Each row was made from one path, in order. Every step used is in the known rows, and no mark comes twice. Write each row's path.
Known rows
v > s > w > m > k: [-0.623  1.761  1.308  1.433  3.858  0.624  2.793  0.887  1.695 -2.091
 -0.636 -0.772 -2.096 -1.621 -4.983 -1.704  1.649  1.563  0.481]
k > c > w > m: [-2.103 -2.559  1.826  0.808 -1.100  0.441 -1.556  2.071 -1.868 -0.135
  0.626  1.701 -1.956 -2.258 -0.435 -0.034 -0.086 -1.125 -1.397]
m > k > c > w > s: [-1.259 -0.922  0.340  0.304  1.066  0.001  1.310  0.889 -2.315 -0.393
  3.993  2.083 -0.007 -0.133  0.515  1.707 -0.637  0.706 -1.712]
s > k > x > w: [ 1.546  2.051 -3.175 -2.733 -1.269  0.467  0.917 -1.202  1.989 -0.030
 -3.928 -2.050  2.612  2.778  3.057  1.307 -0.329  0.748  2.243]
m > w: [ 1.262 -3.726 -0.034 -2.130 -0.522 -1.411 -1.718 -1.175 -0.074 -2.191
 -1.605  0.110 -0.309 -1.437  1.357  0.956 -2.019 -1.189 -0.234]
w > c > k: [ 4.417  1.932  3.604  0.968 -0.861 -1.106 -2.369 -1.051 -1.006  2.815
  3.417 -0.496  0.208  1.037 -0.718 -2.905  1.405 -0.420  0.126]
c > w > m > k > x: [ 0.604 -0.282  2.363 -0.837  1.840 -1.534  0.438  4.277 -1.668 -0.387
  1.516  3.082 -0.688 -0.059  0.702  0.393 -2.161  1.503  1.938]
m > k > c: [-0.553  1.401  1.468 -0.082  0.767 -1.518 -1.992 -0.198 -0.268 -1.862
  0.418 -2.482 -0.044  0.189 -1.313  0.269  1.824 -0.952 -1.265]
c > k > x > w > m: [ 2.308  1.363  2.314 -0.471 -0.790 -0.177 -0.034  1.823  0.315  1.464
 -1.890  0.278 -0.808  2.151  2.496 -0.551 -0.805  0.797  1.726]
s > k > c > w > m: [-1.985  0.316  1.926  0.638 -0.909  0.494  2.902  2.076 -1.502  1.282
 -0.073  1.754  0.156 -1.869 -1.415  1.318  1.760  1.833 -0.071]
x > k > c > w > s: [-0.520  1.472  0.469  2.490  1.532 -0.846  0.039 -1.695 -2.568  1.216
  2.783  1.392  1.178  0.580  0.535  0.350 -0.130 -0.502 -2.542]
k > c > w > s: [-1.656 -2.359 -1.797  0.431 -0.937  0.880 -2.238 -0.198 -1.892  0.462
  2.387  1.795 -0.357 -1.082  1.465  1.583 -1.745 -0.673 -2.008]
k > c: [-0.891 -0.130 -0.779  0.273 -1.296 -0.601 -5.538 -1.281  0.278 -1.037
 -0.881 -2.856 -0.322 -0.629 -0.261  0.269  0.780 -2.441 -1.567]
c > k > x: [ 3.752  3.621  0.324 -1.446 -0.675 -2.999 -4.636 -0.406  0.896  1.447
 -1.377  0.041  0.867  2.335  3.209  1.346 -1.194  1.502  2.111]
m > k > c > w > s > v: [-3.938 -0.279 -1.409  0.246 -0.645 -1.464  4.417  1.279 -1.202  1.731
  2.242  3.990  1.165  0.659  1.389  2.693  0.415  1.900 -0.772]
s > w > m > k > c: [-1.369  0.338  2.584  1.141  2.418 -0.313  1.954  0.984 -0.781 -1.312
  0.567 -2.187 -0.934 -1.824 -3.706 -0.131  3.190  0.018 -0.045]
m > w > s > k: [ 0.400 -1.620 -0.295 -0.280  0.558 -0.098  2.675 -0.406 -0.453  1.179
  0.380  1.126  1.664 -1.820 -0.260  2.869 -1.539  1.906  0.163]
s > k: [ 1.196  1.817 -0.758 -0.276 -0.847 -0.462  0.172 -2.692  1.090  1.077
 -0.685 -0.634  2.781 -0.048 -1.491  0.940  0.677  1.296  2.509]
v > s > k: [ 0.000  4.121 -1.831  0.259  0.231  0.534 -0.409 -1.455  2.991 -0.446
 -2.971 -1.346  0.573 -0.246 -2.352  0.101  1.060  2.075  0.252]
v > s > k > x: [ 0.533  5.783 -3.213 -0.783  0.772 -0.474 -3.247  0.926  3.518 -0.508
 -4.601 -2.020  0.276  0.984  0.220  0.996 -0.097  2.174  0.568]
x > w: [ 1.008 -2.315 -2.136 -1.520 -1.963  1.312 -0.535 -3.584  1.362 -1.480
 -1.379 -1.413  0.741  1.305  1.359 -1.042 -0.919 -2.149  0.715]
c > w: [ 1.249 -2.637 -1.393 -1.974 -1.715 -0.295 -0.958 -2.362 -0.603 -0.657
  0.655  2.937  1.057 -0.206  1.839  0.570 -2.251 -0.289  1.480]

Write each row's path
[-2.294 -2.753 -3.908  0.057 -2.343 -0.408  2.156 -1.240 -0.162  3.194
  2.112  5.681  2.007 -0.119  2.082  2.132 -2.648  1.315  1.747] => c > w > s > v
[ 3.697  2.261 -0.793 -2.854 -1.655 -1.020 -0.691 -0.974  1.373  0.434
 -2.949 -0.574  0.999  4.076  5.144  0.515 -0.911  0.703  1.692] => c > k > x > w
[ 2.393 -0.710 -1.471 -1.200 -1.109  1.065 -4.273  0.735  0.391 -0.282
 -0.032 -3.579 -0.571  2.512  2.596 -3.394 -0.770 -3.695 -0.661] => k > x > w > c
[ 1.330 -0.786 -3.408 -2.607 -1.413  0.438 -3.421 -0.935  1.642 -1.572
 -3.128 -2.343  0.514  2.504  3.958 -0.133 -2.150 -2.102  1.092] => k > x > w
[-1.942 -0.855  3.168  0.999  0.854  1.086  2.421  1.951 -0.746 -1.699
  0.099 -2.267 -1.832  0.095 -1.919 -1.691  2.313 -1.622 -1.700] => x > w > m > k > c
[ 2.282 -3.781  1.984 -0.774 -0.065 -0.579 -2.309  0.568 -1.356 -0.976
  1.455 -1.156 -1.172 -1.506 -0.041 -2.193 -0.525 -2.889 -2.007] => m > w > c
[-1.748  0.695 -3.701 -0.791 -0.041 -0.652  3.224  1.224  1.533  1.633
 -0.323  0.787  1.757  3.446  3.038  1.423 -1.328  1.031  1.496] => m > k > x > w > s > v
[ 0.532  1.204 -3.737 -0.808  0.829  0.822 -1.508 -3.198  3.166 -2.447
 -3.177 -1.904 -0.657 -0.761 -1.244 -0.599  0.468  0.043  0.138] => v > s > w
[ 4.360  0.632  2.446 -0.319 -1.795  0.869  1.312 -1.783 -0.359  1.566
  1.800 -1.233  0.313  2.827  1.285 -3.638  1.665 -1.068 -0.350] => x > w > c > k
[ 2.675 -1.200 -0.551  0.013  0.184  0.582 -1.663 -2.824 -0.074  0.317
  2.025 -2.591  0.662 -0.521 -1.762 -2.800  1.276 -2.188  0.653] => s > w > c
[-0.033 -3.484  1.593  0.473 -0.669  0.557 -0.144  0.704 -1.612  0.524
  1.683  3.573 -0.931 -2.131 -0.812 -0.792 -2.000 -0.180  1.365] => c > w > m
[-1.756  0.663 -2.290  0.768 -1.261  2.664  2.619 -1.591  0.496  1.205
 -0.499 -2.443  1.569  0.853  0.184  1.344  1.410 -0.012 -1.465] => x > w > s > k > c
[-0.868  0.299 -0.676  1.638  1.780  1.702 -0.669 -0.300  2.206 -1.303
 -1.997 -1.036 -2.410 -2.715 -3.787 -1.685  0.555  0.049  0.146] => v > s > w > m
[-1.000  1.261  4.027  2.761  1.483 -1.417  0.822  0.577 -2.692  0.517
  1.211  1.302 -0.470 -0.566 -1.506 -1.206  1.645 -0.813 -1.818] => x > k > c > w > m
[ 0.118 -3.082 -2.607  0.558 -1.109  2.579 -0.536 -2.996  0.467  0.429
  1.368 -0.599  0.557  0.626  0.746 -0.682 -2.372 -1.926  0.183] => x > w > s
[ 0.287 -1.906  3.779  0.246  1.342 -0.456  3.275  1.788 -2.107 -0.201
  3.307  3.873 -0.513 -1.207 -1.725 -0.561 -0.890  1.268  1.752] => c > w > m > k
[ 0.861 -0.015 -1.496 -1.418  1.085 -1.010 -0.179  1.994 -0.106  1.044
 -1.214  0.483  1.299 -0.496  2.343  3.928 -2.804  2.131  0.508] => m > w > s > k > x
[-4.191 -1.650 -3.586  0.544 -2.693 -0.422  0.931  0.123 -0.675  2.585
  1.028  3.653  0.816 -0.114  2.332  2.677 -0.693  0.404 -0.864] => k > c > w > s > v
[-2.969  2.592  0.814  1.209  0.201  1.573  2.472  3.388  0.434 -0.213
 -2.414  1.201 -2.139 -1.983 -2.207  0.327  2.230  2.498 -2.339] => v > s > k > c > w > m
[ 0.010 -1.799  3.042  0.751  0.976  1.182  3.632  0.417 -0.202 -1.018
  1.126 -0.310 -0.775  0.187 -2.272 -2.211  0.385 -0.713  0.879] => x > w > m > k
[-1.953  0.464  4.354  2.460  1.688 -0.768 -1.271  2.671 -1.244 -0.624
  1.435 -1.691 -1.792 -1.745 -3.900 -0.931  2.111 -0.812 -1.261] => w > m > k > c
[-2.469  2.769  1.515  1.728  3.507  0.573  1.591  2.076  1.217 -2.812
 -1.749 -2.677 -3.237 -1.852 -4.586 -0.978  3.738  0.858 -2.400] => v > s > w > m > k > c
